Known rows, with every way that one mark hangs from another:
J765[J225[J64[J839 J950]]]: [ 12.7 -44.1 -19.1  -4.2  23.9   4.3  29.5 -24.1  -8.6  -4.2  11.1 -19.4
  27.5  15.6  -4.7  18.4   8.7 -27.5  -4.2  10.4 -16.3  -0.5   8.2]
J225[J64[J839[J731] J950] J765]: [-16.7 -11.0 -15.9 -21.7 -12.3 -33.4  24.2   4.2 -32.3 -10.8 -14.9  10.3
  14.9 -29.4 -14.1  28.6 -16.9  18.9   0.0 -12.4   3.1 -34.0  20.8]
J64[J225 J839]: [ -2.6  14.6   4.1  12.3  26.7  -8.9 -11.2 -20.4  26.2 -21.3  13.0  14.0
  -2.9  25.0  -4.7   2.8  -4.1 -14.8  16.7 -12.7  -0.6  -3.8  -2.3]
J731[J839]: [  6.9 -18.0  37.1   7.3   6.9  26.3 -24.2  12.5   9.4   5.8  36.1 -32.9
  -8.7  34.1   1.3 -36.0  59.1 -28.3 -19.2  -8.4  21.9 -21.9  16.9]
J765[J225[J64]]: [ 13.1 -63.9   2.0  18.7  43.0  28.6  24.8   9.4 -22.4 -14.3  21.0 -45.0
  18.9  28.4  12.7   3.8  15.1 -15.0   3.7  19.4  13.8  17.9  -4.2]
J731[J64[J225[J765] J839 J950]]: [ -9.7  -0.2 -31.1   6.1   0.1 -38.2  -4.5 -26.3  24.6  34.2 -26.2  -2.4
  13.2 -15.3 -24.4   4.8 -35.0 -55.8  -5.5 -25.4 -12.6 -18.9  17.3]
J839[J731[J64[J225]] J950]: [-12.1  33.9  36.9  -3.8 -29.0   4.7 -34.5   0.1 -15.9  -9.5  -8.2  18.2
 -20.5  -9.3  30.1 -26.9  -2.4  32.0 -19.6  33.6 -16.5  22.1 -22.4]
J839[J731 J950]: [ -0.3  21.3  54.0  -2.8 -32.4  20.3 -18.7  -3.5 -22.4 -25.2  10.4  36.4
 -23.0   6.0  52.8 -27.1  24.7  69.2 -23.2  40.8  -7.4  16.7 -23.0]
J64[J225 J839[J731 J950]]: [ -7.8  59.5  29.6 -14.8 -19.8 -11.4 -27.2 -19.7   0.6 -39.2   0.3  54.0
 -20.8   1.2  22.1  -3.2  -4.6  39.5   1.8  19.1 -30.7   4.4 -24.4]
J225[J64[J839 J950] J765]: [-12.8 -38.2 -24.9 -14.7  -1.8 -36.2  35.9   3.8 -23.4   4.6 -10.5  -4.2
  26.3 -11.4 -22.1  29.5 -26.9  -8.2  -1.0 -28.4   8.7 -35.4  29.2]
J731[J64[J225[J765]] J839[J950]]: [-10.0   1.7  25.7 -10.4 -27.7 -15.0 -33.4  27.6  -7.6  30.4  -6.9 -34.3
  -5.4  -3.1  -6.5 -38.1   3.2 -45.3 -30.3 -11.1  -5.3 -15.5   5.1]
J104[J64]: [-14.7 -43.0  18.7  55.4  -7.7  25.5  14.3  28.5 -11.1   1.5  16.7 -34.4
 -15.9  23.6  15.0 -16.2  42.4   1.8  36.8   3.9  46.8  -0.7  -4.5]
J839[J731]: [  1.1   6.8  37.9  19.3   9.4  28.5 -20.4   3.0  -5.9 -23.7  16.4   9.3
 -20.2  10.4  33.6 -22.7  36.8  38.5  -4.3  26.6  22.7   6.7  -6.4]
J839[J731[J64[J225[J765]]] J950]: [-12.0  29.0  34.2  -1.5 -34.9  -6.0 -27.8  12.8 -24.0  -4.4 -21.2  18.6
 -19.0 -21.3  33.5 -24.1 -12.7  37.8 -19.7  27.3 -11.4  14.6 -24.3]
J225[J64[J950[J839[J731]]] J765]: [ -0.5 -30.2 -14.2  -9.6  -3.6 -16.9  23.5  47.6 -32.7  -8.3   0.8 -13.2
  17.0 -27.5 -12.2  27.3 -14.4  20.8   0.7 -16.0  26.3  -4.8   3.9]
J225[J64[J950[J839]] J765]: [  2.4 -51.7 -20.5  -4.7   3.4 -18.2  32.6  47.9 -24.9   3.6   6.7 -22.4
  26.5 -15.5 -17.2  25.7 -22.7   0.5   0.9 -29.2  29.4  -3.6   8.6]
J950[J839[J731]]: [ 29.3  13.8  32.1   5.9   2.2  28.3 -31.9  36.2  20.8 -19.3  38.8  -6.9
 -19.0  12.5  33.2 -27.2  43.3  43.8  -6.1   9.3  22.4  24.6 -20.2]
J64[J225 J950]: [-12.7 -12.1 -19.7  27.7  31.4  -1.6  12.2 -19.8   4.3  -9.2   6.0  25.8
  10.5   1.6 -24.4  33.0 -27.5 -36.9  16.5 -13.2   4.6  14.0  -9.2]
J92[J64]: [ 12.0 -21.4   0.9   3.2  13.9  43.7  21.4  -1.8   7.7  30.4  -9.4 -31.6
  -3.9  24.3  12.2 -27.7  10.9  10.3  -0.5   4.6  20.4   3.2  14.4]
J731[J64[J225] J839[J950]]: [ -8.7   8.2  28.8 -11.5 -21.2   0.1 -40.4  10.6   5.5  22.3   8.1 -32.8
  -5.8  10.5 -11.4 -38.0  17.2 -49.8 -27.5  -5.1 -13.8  -8.2   2.7]
J765[J225[J64[J950[J839[J731]]]]]: [ 19.0 -32.7 -10.0  -0.4  22.5  19.1  15.5  11.7 -18.8 -16.3  18.3 -22.7
  15.5   0.2   7.8  17.0  18.2  -1.7  -2.7  22.2  -5.1  24.9 -12.8]

Rows:
[ -3.2   8.8   2.5  14.3  18.5 -25.8  -2.2   2.0   9.8 -12.2  -7.1  17.1
  -1.7   6.0   1.5   6.4 -22.0  -8.3  16.5 -20.4   9.0 -16.0  -0.9]	J64[J225[J765] J839]
[ 15.6 -38.5   8.9  -9.8   9.6  10.4  18.2  -9.6 -16.5 -11.9  15.3 -20.7
  14.8  27.1  20.3  -0.9  12.6   1.9  -8.0  21.5 -18.2   8.6  -2.9]	J765[J225[J64[J839[J950]]]]
[ -0.4  28.0  -3.6 -12.5 -16.1 -11.4 -10.8 -52.5  16.0  -6.8   4.1  46.3
  -6.6  -4.7   2.9   3.7  20.2  12.3 -13.9   6.9 -24.3 -21.2  14.7]	J64[J839[J731] J950]
[ 17.4   5.4  -1.0   3.4  -5.1  10.5  -9.3   0.0  17.1  -1.8  24.9  17.9
  -5.2  -4.4   6.8   0.0  20.9  15.0 -12.1   1.3   1.6  16.4  -6.9]	J64[J950[J839[J731]]]
[ -9.8  16.3 -25.2   3.0  13.9 -24.0   3.4 -46.2  25.2  -7.4   0.8  41.1
   8.6   2.2 -28.1  31.2 -24.2 -35.9  13.5 -20.0 -21.8 -10.1   4.2]	J64[J225 J839 J950]
[  9.7  29.0 -27.1 -15.1   3.7  24.1   9.8   8.9   9.0  13.3 -16.4   2.7
  -6.1 -17.0 -15.5  11.6 -17.6  11.1  10.0   0.0  -5.1  21.4 -10.1]	J92[J64[J225 J950[J839[J731]]]]
[ 15.4 -25.5 -15.6  10.7  -1.4   3.9 -14.4  -6.2  37.4  43.9  12.7 -29.6
  10.5   7.8  -9.0 -21.7   5.1 -41.2 -23.5 -12.0   2.8  10.0  13.5]	J731[J64[J950[J839]]]
[ 12.7   6.2 -32.7  -8.6  10.0  22.0  19.9   5.3  15.9  25.2 -12.0  -8.8
   4.7  -3.1 -23.1  11.9 -21.6  -9.5  11.7 -12.4  -0.2  23.1  -4.8]	J92[J64[J225 J950[J839]]]
[-12.8  49.1 -14.8  -6.7   2.0 -24.0 -12.3 -43.3  10.1 -27.5  -6.7  57.5
  -5.2 -17.0 -17.1  30.8 -13.0  -4.6  10.2  -0.3 -31.0  -9.1  -4.8]	J64[J225 J839[J731] J950]
[-15.2 -61.0 -19.3   4.6  10.9 -17.0  44.7  25.2 -39.0   3.5  -5.0 -15.9
  28.0 -13.2 -19.5  29.5 -30.3 -10.2   2.8 -24.0  29.9 -16.0  19.6]	J225[J64[J950] J765]
[  4.6  -8.4 -24.0  15.3  12.9  -6.5 -16.6  -0.5  32.7  27.6   5.6 -21.6
  11.9  -2.2 -24.7   0.0 -20.2 -53.9  -4.1 -19.1  -1.1  20.5  -2.1]	J731[J64[J225 J950[J839]]]
[ 23.0 -54.2 -17.7   5.2  28.9  18.9  26.3  10.0 -11.9  -4.2  24.9 -33.3
  25.0  13.5  -0.6  16.7   9.6 -22.2  -2.7  10.4  -0.9  23.3  -6.4]	J765[J225[J64[J950[J839]]]]
[ -1.2 -20.9 -10.9 -12.1   5.5   5.8   9.8  22.2 -12.2 -21.2  26.0 -12.7
  14.6  -5.1 -19.6  22.7   6.1  14.2   4.0  -3.7  11.5   9.7   4.0]	J225[J64[J950[J839[J731]]]]
[ -4.0  18.8  15.5  -3.8 -17.3 -32.9  -1.4   0.2  -2.0 -10.4 -11.8  36.0
  -4.7   1.7  16.9   0.5 -32.3  15.0   2.5  -9.2 -12.7  -5.1 -14.3]	J64[J225[J765] J839[J950]]
[ 13.9 -23.7   5.3  -2.4  24.1  15.0   8.9  -5.4 -17.5 -24.3  14.1 -23.0
   9.2  17.1  16.7   1.0  27.2   7.5   0.5  26.8  -7.3   2.9  -1.2]	J765[J225[J64[J839[J731]]]]
[-29.5 -21.9 -14.6  50.8  -3.1   2.5  24.5  15.9 -15.5  -5.0   0.6  -5.4
  -5.7  -3.7 -21.6  26.8   1.6 -27.7  50.3  -8.4  26.3   6.2 -14.1]	J104[J64[J225 J950]]
[ 10.6  28.5   5.6 -24.1  -9.4  27.0   1.3 -21.3  15.7  17.1 -20.3  -6.9
 -15.9   9.3  16.9 -30.1  22.8  39.3  -4.2  15.6  -4.9 -14.3  18.0]	J92[J64[J839[J731]]]
[-15.3  43.1 -17.0  -4.2  -6.5 -42.0  -2.0 -23.0  -4.7 -16.4 -25.8  58.4
  -3.5 -34.6 -11.6  32.3 -30.2   3.1   8.6  -9.8 -19.4 -18.7  -1.9]	J64[J225[J765] J839[J731] J950]
[  2.2  21.3  -3.2 -24.0 -19.4  -3.1  22.4  -1.8  -3.6  22.8 -38.6   7.0
  -7.0  -2.4   8.5  -9.8 -32.0  24.8   2.7  -2.9 -13.1  -6.7   0.4]	J92[J64[J225[J765] J839[J950]]]
[  6.0  30.9 -18.4 -29.3 -18.6  16.4  13.3 -44.3  12.1  26.3 -28.3  14.2
  -6.4 -10.1  -0.6  -7.2   8.3  24.3  -8.9  10.6 -20.1 -18.7  22.6]	J92[J64[J839[J731] J950]]
[-32.1  27.6 -10.2  24.6 -24.4 -13.1   5.4  -5.2 -11.6 -20.8  -8.8  21.3
 -19.0 -17.2 -17.3  24.8  15.0   1.0  44.5   1.0  -0.3 -13.8 -11.5]	J104[J64[J225 J839[J731] J950]]
[  9.3   2.8 -26.8 -23.2  -8.1  13.5  27.1 -44.9  21.7  42.8 -21.3   1.5
   5.4   8.2 -10.6  -8.9  -1.4  -2.4  -8.3  -4.6 -15.7 -18.7  27.0]	J92[J64[J839 J950]]
[-10.2  51.4  27.1 -13.6 -28.1 -30.0 -16.7   0.1 -15.1 -28.7 -17.0  54.4
 -19.0 -17.8  27.5   2.0 -21.0  46.2   0.0   9.7 -21.4  -7.4 -23.0]	J64[J225[J765] J839[J731 J950]]
[  4.0 -44.0 -17.5  -5.3  13.8   5.1  20.2  20.0  -5.1  -8.7  31.5 -24.9
  24.9   7.8 -26.1  22.2  -2.0  -9.1   4.5 -16.1  16.5   9.5   9.2]	J225[J64[J950[J839]]]
[ -7.5  -8.9  11.9   8.3   6.1  -9.0 -33.9  29.1   5.2  31.3  -1.3 -53.7
  -1.6  -0.6 -22.3 -30.8  12.2 -68.5 -15.1 -23.1  17.6 -24.3  18.3]	J731[J64[J225[J765]] J839]
[ -2.6  18.9  43.6  -7.3 -40.4  12.0 -33.3  -5.1 -11.1   4.2  -2.2  11.1
 -19.0  -1.3  42.4 -42.7  18.2  43.0 -34.5  38.5 -15.8  12.5 -10.3]	J839[J731[J64] J950]
[ -3.0  -3.9  -6.2  13.0  11.1 -24.2 -18.0  -3.2  24.4  23.9 -16.4 -22.1
   4.2   1.9  -5.1 -17.6 -20.2 -38.6  -1.7 -19.0   3.5 -16.2  13.7]	J731[J64[J225[J765] J839]]
[  5.2  16.8 -11.4 -11.1  17.3  16.7  13.2 -16.9  22.3  14.0 -19.7 -10.7
  -5.4  14.7  -8.6  -8.3 -11.6   0.7  16.9  -5.3  -1.5  -5.2   8.9]	J92[J64[J225 J839]]
[ 20.9  21.9  18.2   7.1   6.0  15.6 -43.8  38.3  28.6  -7.3  21.8 -19.3
 -17.2   1.2  14.0 -27.5  24.1  16.4  -2.4   5.8  15.2  29.2 -17.8]	J950[J839[J731[J64[J225]]]]
[  5.2  28.3 -12.7   8.5  12.7  -1.2 -11.9   9.9  11.1 -24.1  16.5  28.8
  -3.8 -15.6 -12.5  27.1 -10.6  -1.5  13.2  -3.2  -3.8  28.7 -25.7]	J64[J225 J950[J839[J731]]]
[ -0.1  39.4  -6.0 -17.6  -2.1   3.4   7.0   5.0  -2.5   8.7 -41.2   3.8
 -16.6 -13.2   5.6  -6.3 -15.7  32.5  13.1   2.8   1.3 -11.8   6.1]	J92[J64[J225[J765] J839[J731]]]
